What can hang from each mark:
lupo: giko riro vakate
femo: lupo riro
riro: giko lupo
giko: femo vakate zumev
zumev: femo giko lupo vakate
vakate: femo zumev
rinol: riro

Known rows, with every way that one mark hangs from another:
{vakate femo}: [ -1  -2  -5  -6  13   3  -8  -6  -5   6   7  -9 -11   9   9  -2 -13  11
   4   4  12  12  -4  12]
{lupo giko riro {vakate femo zumev}}: [ 32  -5 -15 -31 -17  63  -6 -23  -8 -21  14 -33   8  33 -14 -16   1  24
   6  20  49   2 -12  -4]
{zumev femo}: [  8 -13   5 -20  -5   2  -3   7   7   7 -14 -21  10  17   8 -13 -20  -7
 -11  11  -1   1  15  12]
{riro {giko femo {zumev vakate}} lupo}: [ -6 -16  17  -3   4  20 -20   2 -18 -13 -39  -7  -2  -2  -6   1 -15 -21
  44  12  16  43   0 -18]
{lupo giko vakate}: [ 20  -8  -8 -12 -20  35  -6  -9   4 -21  11 -12  16   3  -9 -11  10   4
  20  12  37  -2  -2 -15]
{vakate {zumev {femo lupo riro} giko}}: [ 11 -25  23 -42 -26  24  -3   5 -20  23 -28 -15   6  41  -5 -15 -31  -2
 -29  29  14 -11  -4   2]
{riro {lupo giko}}: [  8 -10  -1  -5  13  23  -5   1  -9 -10  -9  -2  24   4  -3 -10  12 -19
  24  24  23  25   5 -23]
{rinol {riro giko {lupo {vakate zumev}}}}: [  9  12   0  13  33  13   9 -13 -12  -5 -14 -15 -14  10 -11 -10  -7  24
  14  23  11  15 -19 -18]
{giko femo}: [ -8  -4  -5  -6  -2   3  -3   4 -14 -11 -18  -9   0   3 -20 -10  -5 -16
  19   4   2   8  -6  12]
{giko {femo lupo riro} vakate zumev}: [-15 -37  42 -26 -10  23 -45  -3 -37  -9 -31   5  -5 -11 -73 -30 -18  15
 -11   9  -9 -14  -4  22]
{vakate zumev}: [  8  -2   7 -22 -13   5  12  -3  -8  19  -2 -10  -6  29   0  -1  -4 -13
  -4   6  13  -1  -9   5]
{lupo {riro {giko femo vakate zumev}}}: [  2  -5   9   4 -10  31 -18  -5 -22 -32 -17  -8 -16  -6 -22  -4  -6  18
   8 -10  -4   7  -8  -1]
{giko vakate}: [ -7  -9  12  -4 -11  11 -10  -8 -17   1  -9  -1 -17  -8 -20 -15   5   7
  -3 -14  -5  -3  -6   1]
{zumev {femo lupo riro} vakate}: [  7 -31  19 -42 -10  39 -30 -15   3  33 -36 -25  25  22  -7 -35 -50  21
 -43  39 -11  -2   7  12]
{lupo {giko {vakate femo}} riro}: [ 16 -17   3  -8  -9  55 -19 -14 -22 -26   3 -11  -1   4 -17 -25   1  21
   3   4  14   1  -8  -6]
{zumev giko {vakate femo}}: [-11 -32  23 -22 -28  21  -9  -5 -16  17 -28 -11 -20  10  14  -4 -38   5
   5   0  19   2  -5 -21]
{giko {zumev femo lupo vakate}}: [  5 -51  56 -46 -35  12 -19  12  14  15 -29 -17   8  15  -3 -17 -39 -21
 -11   4   3 -14  36   6]
{femo {lupo riro}}: [  7  -3  -4 -16   2  34 -20 -10  -4  -3  -1   8  25   5 -22 -12   2  26
 -26  22 -12  -7   4  -3]
{vakate {zumev {femo {lupo riro}} giko}}: [ 13 -24  19 -46 -32  26   2   5 -16  18 -25 -17   6  43  -3 -12 -23  -8
 -21  21  15 -10   2  -4]
{giko zumev}: [ -3 -21  32 -10  -7 -11 -11   9   2  -5   1   8  -5  -7 -13   8  -7  -3
   2  -7   5 -12  15   4]
{rinol {riro {giko femo zumev} {lupo vakate}}}: [  0   0  11  12  33   7  -2  -5 -16 -19 -22 -12 -15  -2 -28 -11 -12  19
  26  20  10  13 -12 -13]
{riro {giko vakate {zumev femo}}}: [  1 -19  30  -1 -19  13 -21   3 -13 -10 -19  -3 -24  -6   2  -2 -19   2
  12 -13   0  11   3  -2]

Rows:
[ 11 -27  13 -41 -19  46 -25 -14   6  22 -34 -26  22  24   4 -27 -42  14
 -26  26 -10   7  13   0] : {zumev {femo {lupo {riro giko}}} vakate}
[  3   5  -7   9  -6  36 -13 -10 -23 -29 -18 -12 -14  -2 -16  -8  -2  20
   7  -7  -6  12 -15  -3] : {lupo {riro {giko femo vakate}}}
[ 20 -20   4 -33  -6  40 -26  -5   1   2 -14 -21  35  19 -16 -32 -26  21
 -31  43   8  -6   7  10] : {zumev {femo {lupo giko vakate} riro}}
[ 13 -16   6 -18  10  20 -14   3  -4   1 -23 -26  23  17  -2 -24 -24   3
 -17  34   8  10   7   8] : {zumev {femo {riro {lupo giko}}}}
[ 15 -21   6 -20 -23  59 -12  -9 -34 -27 -14 -17   1  16 -35 -31   1  -1
  12   7  15  -1 -15  -1] : {lupo {giko femo {vakate zumev}} riro}
[ 17 -22  23 -21 -17  31 -13  15   3   2 -32 -27  15  23  12 -29 -40  -8
 -24  24  -4  -1  16   9] : {zumev {femo {riro giko}} lupo}
[  7  -3  -1  -9  -3  43 -25 -13 -13  -7  -7   9  13   1 -19 -12  -1  29
 -19  16 -13   2  -3  -8] : {femo {lupo {riro {giko vakate}}}}
[ -3 -10  16   8 -10   6 -15   9 -15 -22 -18   2 -17  -7  -2   8 -17 -11
  33  -6   6  17  -4  -1] : {riro {giko femo zumev}}
[ 28  -6 -15 -30 -28  63  -3 -16 -15 -33  -3 -33  15  28 -34 -22   7   6
  17  20  42  -1 -14  -5] : {lupo {giko femo} riro {vakate zumev}}
[  8 -14   0 -14  17  35 -31 -12 -16   5   5  -1  13  11  -8 -21 -23  31
 -18  35  11   5 -11  12] : {vakate {femo {lupo giko} riro}}
[  3   7   0   7  40   2   9 -12  -5  -5 -10 -14  -3   2 -27 -16   0  26
   3  24   6   1  -9 -12] : {rinol {riro {lupo vakate}}}
[  8   2  -6 -15   7  37 -30 -19  -5   1  -3   0  28   2 -36 -18  -8  47
 -40  38   1 -12 -11   5] : {femo {lupo vakate} riro}
[ 17 -16   6  -5 -15  54 -15 -10 -20 -29   0  -6   4   0 -21 -23   7  16
   1   2   8  -5  -6 -11] : {lupo {giko vakate} riro}
[ 13   0  -3  -7  14  34 -12 -11 -14  -7 -11 -16  18  11 -21 -15  -3  16
  -8  35  26  10 -15  -7] : {femo {riro {lupo giko {vakate zumev}}}}
[  6 -31  32 -36 -15   3 -22   7   9   2  -8  -5  15   6 -20  -7 -18   3
 -13  12   7 -13  27  10] : {giko {zumev {femo {lupo vakate}}}}
[  6 -20  26  -2  32  10  -2  -3 -15  -5 -17 -10  -3   4 -27 -29 -12  13
   6  25   5  -2  -1 -10] : {rinol {riro {lupo {giko vakate {zumev femo}}}}}
[  9 -42  32 -32 -37  53 -16   1  -4   8 -35 -17  17  17  -6 -39 -33 -25
   4  20   9  -3   7  -9] : {zumev {lupo {giko {femo riro}}} vakate}
[  4  10  -8   2  23  20 -13 -12  -9  -8 -13 -15  15   0 -23  -9  -2  26
 -15  28  13  10 -12  -2] : {femo {riro {lupo vakate}}}
[  4 -23  14 -28 -50  43  -1  15 -16 -32 -36 -21   5  12 -26 -15  -9 -10
   7   3  22 -18   9 -22] : {zumev {giko femo} {lupo riro vakate}}
[  7  -5  19   5  17  16  -2 -11 -20   7 -17  -8 -24  11 -12 -24 -24  29
  -7  15 -12  -3 -19  -2] : {rinol {riro {giko {vakate {zumev {femo lupo}}}}}}
[  5  -2  15   8  31  13   4  -9 -23   3 -26 -16 -20  11 -12 -22 -16  18
   7  19  -1  15 -16 -11] : {rinol {riro {giko {vakate {zumev femo}}} lupo}}
[ -4 -46  42 -33 -42  41 -15   5 -15  18 -43 -17  -9  19  10 -22 -51  -2
 -12  11  15 -10   3 -20] : {zumev giko lupo {vakate {femo riro}}}
[ 18 -24  17 -40 -19  32   1   0 -12  21  -1 -20  -4  47  12 -20 -21 -21
   4  18  32   6  -2  10] : {vakate femo {zumev {lupo giko}}}
[ 18 -27   9 -35 -13  42 -22  -2  -4   0 -15 -15  28  19 -13 -32 -16   8
 -22  27  -2  -4  16   5] : {zumev {femo {lupo {giko vakate} riro}}}
[-17 -34  40 -20 -20   3 -24   4 -29 -15 -26  -2 -22 -11 -54 -18  -7 -11
  18 -17   1  -7   3  17] : {giko femo vakate zumev}
[ 10 -39  34 -17 -23  25 -17   2  -2  -6  -2   4   7   0  -3 -10 -14 -12
  17   7  19  -6   9 -12] : {lupo {giko {zumev vakate}}}
[ 18 -22  15 -19 -26  27 -14  -2   5 -25  12  -5  12  -2 -18  -5   5   2
  21   7  40 -10   9 -13] : {lupo {giko zumev} vakate}
[  1  -5  17  10  21   7  -7  -5 -14 -13 -14  -2 -19  -3 -26 -13 -21  28
  11  15  -4  -5 -14  -2] : {rinol {riro {giko {femo {lupo vakate}} zumev}}}
[  3 -17  23   2  38  10  -4  -7 -19  -6 -10  -7 -10   2 -27 -25 -10  20
  11  22   9   1  -8 -10] : {rinol {riro {lupo {giko {vakate femo} zumev}}}}
